Known rows, with every step that occurs
popo/godap/bobupez: [-1.840,2.369,-0.436,0.789,-0.217,-0.797,-4.758,-0.685,0.635,-2.190,3.354,-0.652,-1.357,-0.781,0.730,0.733,2.293,4.454,2.226,0.998,7.010,0.303,3.537,-0.230]
bobupez/godap/bado/bibisur: [-0.260,2.925,0.523,-1.931,0.621,-1.708,0.510,-3.936,-6.470,1.029,1.563,0.379,-1.661,-1.317,1.291,0.150,-0.115,-3.102,-2.953,-1.088,5.388,0.790,7.332,-1.312]
bibisur/bado/godap: [-0.228,3.105,1.208,-1.037,-2.795,1.039,-0.989,0.067,-6.170,0.801,3.106,1.911,-1.473,0.464,2.691,1.883,0.227,-0.486,-3.731,0.480,2.612,-1.988,2.092,-2.354]
bibisur/bado/murab: [0.649,1.383,0.366,-0.616,0.104,0.440,-0.258,1.256,-4.668,1.564,2.067,1.945,-0.828,1.724,2.765,1.830,0.576,-1.583,-2.965,-1.078,-0.512,-2.529,0.826,0.963]
murab/pimu/godap/fovimi/bibisur: [1.764,-2.276,-3.590,0.794,-0.589,4.175,-5.028,-0.409,-5.647,1.610,5.916,-0.538,0.162,-0.730,-1.791,0.160,-0.016,-2.626,-3.069,-0.389,-3.916,-5.968,2.049,4.932]
bobupez/godap/pimu/murab: [0.558,0.817,-1.217,-1.767,1.294,0.576,-2.687,-0.219,-3.946,-1.683,5.153,0.010,-1.126,-0.798,-3.597,2.248,1.692,0.309,-3.201,-0.366,1.445,-0.080,2.100,-0.672]
bado/godap: [-2.119,0.846,0.190,-1.867,0.850,0.410,-0.748,-0.095,-3.056,0.270,2.968,-0.594,-2.065,-1.403,0.823,1.780,-0.162,-0.061,-3.548,-0.096,2.596,-0.755,2.609,-1.449]
godap/fovimi: [2.323,0.930,-0.907,0.043,2.166,-0.438,-3.178,0.111,-0.608,1.805,-0.021,-0.120,-1.183,-1.587,-1.184,-1.394,1.856,-1.653,-0.443,-2.441,-0.734,-1.836,1.068,2.557]
murab/pimu: [0.408,-1.097,-4.201,0.504,0.982,1.987,-1.675,1.353,-1.352,-1.391,3.877,-0.210,1.529,1.622,-1.770,0.202,1.331,-0.523,0.878,1.573,-2.833,-0.702,-0.412,0.719]
murab/pimu/godap: [-0.547,-2.479,-3.531,1.026,-3.373,4.406,-1.409,-0.222,-4.543,-0.324,4.491,-1.508,1.201,0.658,-1.904,1.506,0.848,0.390,-1.500,2.610,-1.649,-3.565,0.705,1.779]
bobupez/godap: [0.007,0.935,0.234,-1.452,-0.406,1.487,-0.515,-3.462,-3.728,0.167,1.847,-1.796,-0.969,-0.279,-0.976,1.323,0.901,-0.092,-1.746,0.950,4.288,2.993,1.618,-1.512]
fovimi/godap: [-2.890,0.985,1.614,0.069,-0.598,1.498,0.192,1.465,-1.373,-0.004,1.590,0.765,-0.831,-0.130,0.759,-0.867,0.203,0.275,-1.131,-0.236,2.494,-0.721,0.596,1.435]
bado/godap/popo: [-1.984,-1.002,0.189,-1.034,0.355,-1.075,0.573,0.642,-3.515,2.292,3.563,0.867,-1.906,-2.596,1.090,1.494,1.288,-2.187,-5.313,-3.149,3.200,1.188,5.490,-4.733]
pimu/murab/bado: [-2.727,1.967,1.363,0.330,-1.181,1.664,0.565,6.798,-3.186,0.986,1.128,4.529,1.306,0.527,1.517,1.895,-0.680,0.622,-3.224,-3.006,0.537,-4.833,-4.250,-0.296]
bado/bibisur: [-0.786,-0.830,0.281,-0.659,2.913,-3.805,0.008,-0.802,-0.045,0.418,0.866,0.455,1.308,0.447,1.372,-0.129,-1.176,-2.706,-3.368,-0.264,-2.062,-1.141,4.283,0.543]
fovimi/bibisur/bado/murab/pimu/godap: [0.707,-1.403,-1.384,-0.174,-1.473,3.885,-2.583,0.656,-8.830,1.951,7.231,1.862,0.129,1.742,2.432,2.558,-2.128,-3.364,-5.767,-0.469,-3.909,-6.542,2.063,3.610]
popo/godap/fovimi/bibisur/bado: [1.720,3.419,2.525,0.485,1.736,1.220,-7.112,-1.298,-4.668,3.215,4.187,2.620,-1.715,-2.184,2.993,-0.008,-0.212,-0.751,0.001,-2.983,0.216,-2.235,2.078,4.228]
bobupez/godap/fovimi/bibisur/bado: [3.798,2.910,1.123,-1.340,-0.021,1.677,-5.028,-3.502,-7.472,2.766,3.712,0.945,-1.814,-0.618,0.390,0.027,0.196,-3.790,-3.841,-1.890,1.811,-0.843,2.930,1.302]
bibisur/bado/godap/bobupez: [-0.038,3.835,-0.595,-0.742,-4.335,-0.753,-2.752,0.681,-4.789,-1.835,4.148,1.279,-1.840,1.285,1.648,1.098,1.735,0.902,-3.519,1.409,6.421,-3.226,4.606,-4.049]
popo/godap/pimu/murab/bado: [-2.921,2.239,0.613,0.224,2.361,1.052,-4.691,4.795,-2.912,-0.067,5.765,3.768,-0.452,-1.600,0.292,2.165,1.335,3.872,-1.068,-2.389,0.557,-4.781,0.275,1.914]
pimu/murab/bado/godap/fovimi/bibisur: [-2.472,2.775,1.528,-1.514,1.939,1.704,-3.429,6.567,-6.636,3.237,5.034,5.017,-1.170,-1.780,2.326,2.030,-1.835,-2.356,-7.699,-5.942,0.304,-7.960,-0.872,1.420]
murab/pimu/godap/fovimi: [1.397,-1.851,-4.202,0.986,-1.539,4.221,-4.025,-0.255,-4.917,0.963,4.499,-1.674,0.246,-0.590,-2.618,0.235,2.299,-0.843,-1.843,0.682,-2.096,-4.900,1.608,3.704]
popo/godap: [-2.040,1.485,1.727,0.312,1.501,1.002,-2.681,-1.374,-0.856,0.784,2.262,-0.103,-0.950,-1.740,1.607,1.271,0.438,2.847,2.054,-0.054,2.696,1.502,0.742,1.499]

Rows
[-1.862,1.545,-1.909,-1.528,-0.799,-1.556,-2.635,0.708,-1.625,-2.557,4.283,-1.209,-2.412,-0.319,-0.229,1.093,1.662,1.435,-3.323,0.938,6.876,-2.158,5.248,-3.257]  bado/godap/bobupez
[-0.744,0.711,-0.663,-0.056,3.344,-0.404,-5.095,-0.603,-0.319,-0.891,4.768,0.125,-1.539,-2.024,-1.037,0.693,1.819,3.317,1.621,0.141,-0.030,-0.975,3.671,2.093]  popo/godap/pimu
[0.746,-0.851,-3.093,0.218,-2.861,2.391,-4.080,1.228,-7.628,-0.314,8.221,1.283,-0.282,2.543,1.612,2.014,-0.740,-2.143,-5.645,0.383,-0.571,-7.565,4.395,2.125]  fovimi/bibisur/bado/murab/pimu/godap/bobupez
[-0.338,2.301,0.284,-0.539,0.939,-3.573,1.157,-0.397,-3.205,0.997,-0.340,2.441,-0.726,-1.129,2.481,-1.203,-1.230,-3.421,-1.371,-2.238,1.265,-2.439,6.350,0.073]  godap/bado/bibisur
[-1.744,2.676,-0.389,-1.412,1.789,1.346,-3.265,3.835,-5.683,3.228,3.068,2.116,-2.019,-1.564,1.561,0.199,1.273,-0.644,-5.632,-3.332,2.445,-6.695,1.696,0.291]  murab/bado/godap/fovimi
[-1.639,0.261,-0.245,-0.348,-2.642,2.447,1.537,-0.435,-7.580,2.605,1.247,-0.095,-3.334,-2.329,1.885,1.793,-0.337,-0.790,-3.586,-2.100,3.399,-5.429,4.541,2.564]  pimu/godap/bado/murab
[-0.269,-0.032,-3.624,1.070,-4.534,4.453,-0.641,0.206,-7.069,0.154,3.534,0.127,-0.404,-0.485,-0.757,0.749,0.732,-0.340,-0.219,1.059,0.886,-4.594,2.848,1.244]  murab/pimu/godap/bado
[0.385,-2.177,-2.611,0.934,-3.154,2.972,-0.285,1.573,-8.977,2.830,6.195,1.924,0.220,1.038,1.570,2.800,2.548,-2.923,-5.641,-1.448,-1.362,-3.827,3.913,-0.343]  bibisur/bado/murab/pimu/godap/popo
[-1.441,-4.821,-4.213,0.242,0.820,2.512,0.085,1.621,-5.901,2.415,6.468,-0.672,-0.068,-0.337,-0.391,2.898,2.205,-2.603,-5.587,-1.946,-1.828,-2.828,4.316,0.908]  bado/murab/pimu/godap/popo
[-1.438,-2.716,-5.847,-0.044,0.146,2.253,-2.772,1.518,-4.467,-1.522,6.955,-2.506,-0.626,1.442,-1.381,2.574,2.472,0.267,-4.023,1.257,1.093,-5.545,4.236,2.304]  bado/murab/pimu/godap/bobupez
[0.312,-0.750,0.380,-0.622,-0.960,0.029,0.798,-2.868,-4.328,2.228,2.273,-0.113,-0.808,-1.580,-0.557,1.083,2.368,-2.177,-3.474,-2.090,4.855,4.900,4.649,-4.688]  bobupez/godap/popo
[-2.542,1.195,-1.728,-1.777,1.868,0.437,-2.728,4.376,-4.779,0.490,5.390,2.265,-1.694,-0.511,0.147,0.820,0.906,1.117,-5.550,-1.084,0.626,-7.689,3.510,-1.238]  murab/bado/godap/pimu
[2.435,1.097,0.247,-1.783,2.591,1.137,-4.696,-3.623,-5.023,2.587,3.473,-0.805,-2.096,-1.841,-0.825,-0.123,-0.147,-3.495,-3.456,-2.377,1.712,0.146,3.027,2.144]  bobupez/godap/fovimi/bibisur
[2.082,1.308,2.050,0.202,-2.123,0.704,-1.837,0.009,-4.003,1.218,2.325,3.520,0.423,1.210,2.938,-0.030,-2.956,-2.736,-2.197,-0.917,-2.293,-2.680,0.479,0.439]  fovimi/bibisur/bado
[1.066,0.473,-3.052,-0.232,0.860,2.161,-1.624,2.480,-5.902,0.375,5.227,1.559,0.497,2.950,1.439,2.101,1.695,-2.030,-2.350,0.207,-2.887,-3.058,0.580,1.532]  bibisur/bado/murab/pimu
[1.948,0.005,-3.258,0.240,-0.882,3.863,-3.682,1.201,-8.819,2.302,5.720,0.524,-0.836,0.931,0.442,1.892,2.566,-2.344,-4.433,-0.825,-2.425,-6.590,2.287,4.247]  bibisur/bado/murab/pimu/godap/fovimi
[-0.291,1.160,-4.267,-0.803,3.051,1.354,-0.022,2.892,-5.468,0.676,3.698,1.249,-1.855,-0.149,0.807,0.772,1.166,-2.563,-0.143,-2.475,0.071,-3.068,3.319,2.078]  godap/bado/murab/pimu
[-2.368,2.676,-2.092,-0.374,4.264,2.190,-2.774,1.357,-5.791,1.327,5.517,1.013,-2.470,-1.896,2.357,2.148,1.620,0.679,1.893,-2.168,2.749,-1.127,3.851,3.303]  popo/godap/bado/murab/pimu
[0.524,-0.225,-1.599,-0.331,1.702,-1.053,-2.336,3.708,-0.266,-2.087,3.604,2.054,-0.185,-0.504,-2.934,1.110,0.857,0.491,-1.644,-1.582,-3.095,-3.464,0.642,1.081]  godap/pimu/murab
[2.796,0.163,-0.075,-0.331,3.220,-0.394,-4.449,0.035,-1.423,2.610,1.816,1.141,-1.253,-1.715,-0.057,-1.585,-1.134,-3.765,-1.813,-3.818,-2.885,-3.107,1.643,4.040]  godap/fovimi/bibisur
[1.046,2.382,-0.866,-1.418,-1.066,-0.167,-3.227,0.669,-5.709,-0.695,5.484,2.037,-2.041,0.133,0.273,1.265,1.347,-0.049,-4.081,0.627,0.102,-4.305,4.879,-1.802]  bibisur/bado/godap/pimu
